Known rows, with every way that one mark hangs from another
sakor(darizu(fetuk(punid)) niluk): [-21.1 -25.0  -3.2 -19.8 -50.5  41.6  23.3  -5.5   4.7  28.0  -8.5  -2.2
  38.7  31.6   5.4 -24.8  34.2 -29.9  14.4  36.6 -31.5  11.9  25.7   9.1
 -40.0]
darizu(fetuk sakor(delan ridur(sobos))): [-36.1  -3.7  44.3  -9.7 -47.2  47.2  -2.6   0.6   5.0  18.6  -2.7  22.9
  47.1  26.5  20.0   3.2  37.6 -34.6   0.7  47.4  -9.8 -38.3  -7.0 -18.7
 -28.5]
delan(punid sakor(darizu(fetuk(sobos)) niluk)): [ -5.8 -20.0   3.0 -18.2 -41.4  29.2   2.6  -3.0   8.2  20.2  14.7  20.4
  64.3  27.6  -5.7 -35.4  44.9 -25.8   5.0  18.0 -10.6  34.5  26.2  36.8
 -34.4]
punid(delan(sakor(darizu niluk ridur(sobos)))): [-24.5 -19.5  25.8 -13.8 -53.9  19.1   9.2 -10.6   6.5  14.9  10.0  35.9
  34.9  30.1   0.9 -24.8  41.5 -37.8   3.1  32.0 -16.2 -16.4  -1.5  35.1
 -39.2]
fetuk(darizu(sakor) punid(delan) sobos): [-26.6  -7.6   9.8  -5.0 -45.8  82.5  14.3  10.0   1.6  26.6 -28.3  31.7
  26.8  10.8  14.2 -15.6  49.6 -61.2  75.1  50.5  -8.7  54.7   4.8  -0.4
 -36.1]
fetuk(darizu punid(delan(sakor(ridur))) sobos): [-28.3  -8.5  16.6  -4.9 -46.6  70.5  13.7  -4.4   0.5  28.2 -23.0  33.3
  35.0   9.7  -4.8 -18.5  51.5 -61.4  62.9  43.7  -8.1  51.9   2.4  23.5
 -38.7]
fetuk(darizu(sakor(niluk)) sobos): [-20.6  -7.9   1.1   3.3 -38.4  64.1  14.6   0.8   1.5  30.7 -19.6  16.9
  21.6  20.7  22.0 -23.4  49.5 -42.2  54.3  51.7 -13.4  11.2  10.2  -5.9
 -39.1]
fetuk(darizu(sakor) punid sobos): [-22.1 -10.5  -1.7  -1.4 -32.2  80.5  11.6   3.4  -0.7  30.5 -34.3  21.7
  27.3  10.7  16.4 -11.4  52.6 -55.6  72.2  50.6 -12.8  58.3  10.0  -6.3
 -35.8]
darizu(fetuk): [-34.6   2.4   1.7   7.3 -34.1  24.8  16.1  -0.1  -2.1  17.5   2.1  17.1
  22.0  29.7  -0.2   2.7  32.6 -41.1   7.4  52.0 -22.6 -41.5  16.5   0.7
 -13.6]
delan(niluk punid sakor(darizu)): [ -4.2   1.9  -7.4 -16.6 -29.0  16.2   0.9  -2.4   6.1  16.5  20.6  30.6
  74.4  32.8  -3.0 -38.0  45.8 -32.8 -10.7  16.6 -25.3  45.6  25.8  32.8
 -26.6]
darizu(sakor(niluk)): [-22.1 -21.8  -6.5   1.9 -36.6  28.2   5.8   8.2   2.7  15.2  -8.1  24.7
  14.8  33.6  29.9 -21.2  42.7 -23.0   9.1  42.4 -18.5  -8.8   9.4  -7.6
 -25.4]
fetuk(darizu sobos): [-28.1  -3.6  -4.2  10.3 -27.0  48.9  16.9 -13.2  -2.8  30.9 -12.9  20.4
  17.0  19.4   5.3 -11.5  49.1 -53.2  57.0  52.3 -16.3  -1.4   6.6   1.8
 -33.4]
ridur(sobos(fetuk(punid(delan(sakor))))): [-27.0 -23.5  14.0 -18.2 -24.9  15.0  -3.9   1.3  -2.5   8.3  -9.2  16.3
   9.3  37.1   4.8  -1.9  50.6 -39.6  16.7  54.6 -28.5  -9.2   6.1  23.5
 -17.0]
ridur(sakor sobos(fetuk(punid))): [-20.7 -27.8   7.7 -12.7 -33.0  26.1 -18.8   5.5   8.0   5.8 -15.4  18.5
   8.0  36.2  21.4   4.5  52.1 -36.5  18.4  43.9 -12.3  -8.3  16.5  11.4
 -20.0]
sobos(fetuk(darizu punid) ridur(sakor)): [-34.3 -45.1 -13.4 -30.2 -53.8  47.1  21.2  23.0 -25.8   8.8  -8.1  32.2
   8.7  35.7  15.8  -5.1  42.0 -56.5   4.3  46.8  -6.6  39.0  23.5  15.4
 -23.7]
punid(delan(sakor(niluk ridur))): [-31.9 -16.6  19.0  -2.2 -54.5  13.1   9.0  -4.2   2.6  11.5   9.3  43.7
  25.7  30.8  -0.5 -26.2  40.0 -35.6  -1.7  34.5 -10.7 -20.0  -3.3  34.4
 -28.5]
sakor(darizu delan(niluk)): [-36.6  -5.1  -2.3 -15.8 -31.1  15.0   0.1 -22.1   2.3  25.1   4.8  20.9
  52.7  37.1   8.4 -25.0  37.9 -40.3   7.9  38.3 -19.6  -5.2 -10.0  -7.0
 -36.7]
darizu(sakor(delan(niluk punid) ridur)): [-33.1 -15.7  20.2  -7.3 -37.8  30.2  -4.4  -1.8   2.1  16.2   5.3  40.5
  50.7  32.0  23.8 -20.4  45.3 -30.6  -3.3  26.0  -9.2   4.9  -9.4 -14.4
 -28.4]
sobos(fetuk(darizu(sakor) punid(delan))): [-38.1 -30.7  -1.0 -28.2 -44.5  48.8  30.8  26.4 -15.0   9.4 -13.9  15.8
  13.6  39.0  16.6  -9.7  41.1 -59.3  35.2  60.3 -14.5  36.0  13.6  10.1
 -20.8]
sobos(fetuk ridur(sakor(darizu))): [-30.9 -46.3 -11.1 -27.2 -49.9  14.9  18.4  10.6 -25.0   7.6   8.4  35.4
  11.0  43.9  19.7  -3.9  40.0 -46.0 -13.4  37.7  -4.9  -9.8  20.2  12.9
 -29.3]
sobos(fetuk): [-39.4 -31.0  -9.7 -10.7 -25.6   1.4  20.9   5.5 -17.5   8.3  -1.0  14.4
   1.7  49.2  10.3  -5.0  42.5 -42.6  10.1  54.2 -18.3 -25.0  11.1  11.5
 -13.6]
sobos(fetuk(darizu(sakor))): [-35.1 -28.0  -7.5 -19.9 -33.9  34.6  31.8  17.6 -16.7  11.3  -5.8   9.6
  10.8  44.2  21.2  -7.0  41.2 -53.2  23.8  62.5 -15.9   2.0  15.4   4.0
 -20.7]
darizu(fetuk sakor(ridur)): [-29.1  -4.8  27.9  -1.5 -48.4  47.3  20.3   7.4  -1.2  18.3  -1.5  24.6
  39.5  25.9  20.2   4.8  34.6 -38.5   1.4  42.7 -14.7 -32.8  12.4 -12.7
 -27.0]
fetuk(darizu punid sobos): [-27.7 -11.6  -6.6   2.5 -28.0  67.6  13.4  -7.8  -2.1  32.4 -30.3  19.3
  21.7  12.3   0.9 -11.3  52.3 -57.2  70.0  49.1 -18.8  49.5   9.7   4.4
 -32.5]

Rows
[-33.1 -42.5  37.5 -29.3 -32.8  25.0  -5.7 -39.1   7.8  25.7  18.3  28.0
  65.8  28.6   2.5 -12.3  49.2 -36.9   7.7  12.0 -16.2   2.7 -19.5   2.5
 -50.9] : sakor(darizu delan(punid) ridur(sobos))
[-28.8 -19.8  -7.8  -3.6 -35.4  67.9  15.8  -4.8 -14.1  31.8 -24.0  32.2
  18.6   9.9  -0.3 -11.1  51.1 -57.5  51.8  45.6 -19.2  52.7  10.3   5.2
 -34.6] : fetuk(darizu punid sobos(ridur))
[-30.9 -47.1  28.6 -17.4 -45.2  21.6   8.6 -12.8  -0.4  20.7 -11.9   6.9
  16.6  40.6   9.2 -21.7  50.4 -18.1  -4.3  31.3 -36.1 -13.5   6.8  18.1
 -35.2] : sakor(niluk ridur(sobos(fetuk(punid))))
[-38.3   8.2  35.8  -7.7 -53.4  45.7   4.9   6.8   1.7  19.7  -2.1  25.0
  56.2  31.0  20.3  -8.7  34.0 -34.5  -8.6  44.4 -10.8 -28.7  -1.0 -20.2
 -26.2] : darizu(fetuk sakor(delan(niluk) ridur))
[-16.3 -22.8  17.0 -17.9 -52.3  33.5  15.8 -14.4   2.9  23.2  -2.1  16.5
  57.6  27.2  -2.1 -24.0  40.4 -30.9  -6.8  27.2 -17.1  10.8  15.4  34.3
 -45.0] : delan(sakor(darizu(fetuk(punid)) niluk ridur))
[-35.0 -18.4  -9.8   0.2 -44.9  14.7 -10.4  -2.7  -9.8  12.2   8.7  54.9
  18.8  30.0  13.8 -12.0  40.1 -35.5 -20.9  32.3  -5.6 -16.4   1.1   0.1
 -22.1] : sobos(ridur(sakor(delan(niluk))))
[-29.0 -16.0  25.5  -4.9 -51.9  14.1   2.6  -6.1   5.4  11.8   8.0  40.4
  24.4  30.4  -0.5 -23.5  42.5 -33.5  -1.1  35.6 -15.7 -24.0  -3.9  35.0
 -28.6] : punid(delan(sakor(niluk ridur(sobos))))
[-40.8  -5.7  -2.0  -3.1 -25.0   7.5 -16.3  -7.6   3.2  15.7  12.6  34.9
  43.9  37.5   1.9 -29.5  43.7 -30.4  -1.5  31.8 -14.7   6.4  -9.4  -3.2
 -13.3] : sakor(delan(niluk punid))
[-22.4 -32.6 -10.2 -11.7 -56.7  34.7   7.0   1.5  -7.6  17.7   2.2  39.3
  23.0  26.3  12.9 -12.9  36.9 -34.9 -12.1  27.4 -12.7   4.6  21.1   8.6
 -33.9] : sobos(ridur(sakor(darizu(fetuk(punid)) niluk)))
[-26.7   7.2  22.9  -0.9 -49.9  62.9   6.8  19.3   2.6  20.5 -19.2  27.1
  33.4  17.5  15.9  -2.7  39.6 -43.9  39.5  50.8  -7.2   1.1  13.8 -10.5
 -23.8] : darizu(fetuk(punid(delan) sobos) sakor)
[-34.8 -33.1  -9.1 -25.4 -34.8  47.4  29.5  21.2 -16.1  11.4 -18.1   9.2
  14.1  38.9  18.3  -6.8  43.2 -56.0  32.7  59.3 -17.0  37.7  17.5   6.1
 -20.3] : sobos(fetuk(darizu(sakor) punid))
[-29.6 -23.6  38.9 -30.9 -36.0  25.0  -7.0 -33.8   9.5  28.0  16.3  24.1
  76.7  32.8   3.6 -23.8  48.1 -33.0  -4.1  12.0 -27.5   8.2 -12.8   1.1
 -48.6] : sakor(darizu delan(niluk punid) ridur(sobos))
[-42.6 -23.0  39.1 -21.5 -49.8  45.2   9.1 -33.0   0.4  33.8  -4.7  19.4
  67.4  23.1  -1.2  -7.5  40.0 -46.6  22.3  26.6  -5.6  -3.6 -14.3  -5.1
 -53.5] : sakor(darizu(fetuk(punid sobos)) delan ridur)
[-29.4 -21.0  -5.8  -4.7 -40.5  23.6 -13.3 -15.0  11.5  15.3   2.8  34.6
  36.5  30.2  20.5  -8.6  40.5 -41.6  16.6  29.6   9.6 -11.7  -2.8  -3.2
 -36.5] : ridur(sakor(darizu delan))
[-16.0  11.2  19.8  -1.9 -32.4  11.2  -5.0 -13.7   4.1  18.0   0.7  29.3
  50.4  32.2   0.4 -23.4  48.8 -27.9 -23.2  34.5 -33.8 -13.8   8.4  29.7
 -26.2] : delan(niluk sakor(ridur(sobos)))
[-21.5 -34.4  26.3 -16.2 -31.1  24.8  18.1 -38.1   3.1  27.7   5.6  19.2
  41.5  27.0   7.6   1.2  46.4 -41.3  10.4  24.2 -34.5 -24.8   0.6   7.8
 -53.2] : sakor(darizu ridur(sobos))
[-23.9 -11.4  34.9  -5.1 -59.4  67.6  10.2   9.3   3.9  28.6 -26.4  14.1
  42.4  20.9  19.2 -15.2  43.5 -25.8  22.3  36.7 -14.0   5.8  17.3  -8.5
 -36.7] : darizu(fetuk(punid sobos) sakor(niluk ridur))
[-33.2 -36.0  21.0  -9.9 -46.0  32.1  -4.8  -1.6   4.6  17.1   2.2  33.6
  41.9  33.3  25.3 -28.7  45.5 -19.5  -1.2  23.4  -5.2   7.1  -9.8  -9.3
 -33.5] : darizu(sakor(delan(punid) niluk ridur))
[-27.5  -9.1   0.2   4.8 -39.0  23.3  -9.5 -15.0  -5.7  26.2  -4.1  44.1
  25.8  24.0  11.4 -16.1  49.2 -36.4  16.3  31.4  -4.9 -18.1   1.7  -1.7
 -36.0] : fetuk(sobos(ridur(sakor(darizu delan(niluk)))))
[-30.4   1.2  34.8 -10.3 -60.6  61.8  18.0  17.7   1.5  18.0 -10.2  28.7
  47.8  23.0  16.6  -4.2  34.5 -42.8   7.0  40.4 -18.7   3.7  14.4  -7.3
 -25.5] : darizu(fetuk(punid(delan(niluk))) sakor(ridur))
[-30.4  -6.8   1.3  -3.8 -29.3  25.9 -10.8   7.6   3.3  13.1   4.0  37.6
  41.6  33.4  24.9 -22.0  43.5 -30.7   5.8  37.3  -9.1   8.2  -4.6 -16.5
 -18.9] : darizu(sakor(delan(niluk punid)))
[-31.5 -42.1  -1.9 -25.9 -41.4  20.3  -3.8 -17.1   8.4  24.4  12.2  16.1
  51.6  38.2   6.5 -43.1  41.6 -22.5   9.1  20.8 -11.7  24.8  -4.5   4.2
 -41.8] : sakor(darizu delan(punid) niluk)
[-38.7 -25.3  46.9 -30.3 -45.1  43.6   1.4 -32.8   6.3  29.6  -1.8  13.8
  65.2  24.3   0.1  -0.7  41.1 -43.4  10.7  31.3 -19.3  -9.5 -14.9  -2.7
 -50.4] : sakor(darizu(fetuk(punid)) delan ridur(sobos))
[-34.2 -21.7  28.3  -5.0 -32.6  29.4  -9.5 -10.8   3.6  16.3  -3.2  35.5
  33.4  28.4  26.3  -4.4  47.2 -32.3   6.5  39.3 -10.1 -24.6 -19.3 -15.4
 -32.8] : darizu(sakor(delan ridur(sobos)))
[-24.1 -27.8 -10.2  -8.7 -49.4  32.9   7.6  -0.7 -10.1  15.7   5.3  45.6
  23.9  23.2  11.5  -0.7  37.0 -44.2  -7.5  29.3 -10.0   0.2  18.0   5.1
 -31.4] : sobos(ridur(sakor(darizu(fetuk(punid)))))
[-25.8   3.2  19.7  -9.6 -52.6  16.6  14.1  -6.6   2.3  15.9  12.8  42.0
  47.8  32.0   0.1 -26.8  38.1 -44.6  -4.5  32.4 -20.3 -10.6   2.8  30.3
 -33.5] : punid(delan(niluk sakor(darizu ridur)))
[-34.9 -31.6  -2.8 -20.2 -25.9  16.9  -2.0 -22.5   2.9  20.9  18.5  29.0
  54.3  31.7   3.1 -19.0  41.5 -42.1  18.9  24.1  -6.2  16.1 -11.1  -1.7
 -36.4] : sakor(darizu delan(punid))
[-43.6 -37.1  37.8 -10.9 -45.1  15.9 -15.8 -28.8   8.3  23.7  -3.8  19.0
  30.6  36.4   7.5 -28.5  48.8 -13.1  -9.3  30.3 -20.8 -31.2 -23.7   4.2
 -38.4] : sakor(delan niluk ridur(sobos))
[-21.7 -26.7  14.0  -6.3 -40.1  23.5 -43.5  -6.6  25.1  11.6  -0.3  26.3
  25.9  32.9  19.1 -21.6  52.1 -15.2   5.3  26.7  -5.1  -8.9   0.1   5.2
 -24.9] : ridur(sakor(delan(punid) niluk) sobos)
[-38.6 -34.1 -12.0 -22.7 -31.7  38.0  30.6  13.3 -17.4  12.6 -15.4   6.8
  10.5  39.9   7.6  -7.2  43.5 -56.9  31.9  59.6 -21.7  32.0  16.8  13.7
 -18.3] : sobos(fetuk(darizu punid))
[-28.6 -22.5   7.3 -15.7 -20.3  22.9   7.7  -2.7  -4.3  13.1  -5.4   5.6
   4.5  38.7  10.5   0.8  48.9 -43.7  21.5  60.8 -34.6 -22.5   9.5  11.1
 -20.2] : ridur(sobos(fetuk(darizu)))
[-12.5 -26.3  -8.2  -5.7 -31.4  10.9  -6.6   0.8   6.0  10.6  15.6  33.0
  42.5  31.6  -3.8 -37.1  48.4 -20.1  -6.5  19.8 -11.4  31.8  17.6  38.8
 -19.1] : delan(punid sakor(niluk))
[-41.8 -31.8  -4.0 -25.8 -41.3  39.7  31.5  17.8 -16.0  10.5 -11.3  13.7
   9.7  40.3   6.2 -10.1  41.0 -60.4  33.8  58.9 -18.1  29.4  13.6  17.7
 -18.6] : sobos(fetuk(darizu punid(delan)))
[-24.4 -23.7  42.2 -25.0 -48.5  46.7  22.4 -23.8   5.3  28.1   0.4  14.6
  53.0  22.2   0.2   4.2  40.1 -47.7  14.2  28.2 -33.9 -11.4   8.0   9.8
 -49.6] : sakor(darizu(fetuk(punid(delan))) ridur(sobos))
[-22.8  -2.8   0.7   6.7 -31.0  62.2  15.3  -2.2  -1.0  29.0 -16.6  23.3
  22.8  18.0  20.1 -11.7  49.8 -51.8  59.1  53.2 -11.0   7.3   7.1  -8.8
 -36.6] : fetuk(darizu(sakor) sobos)
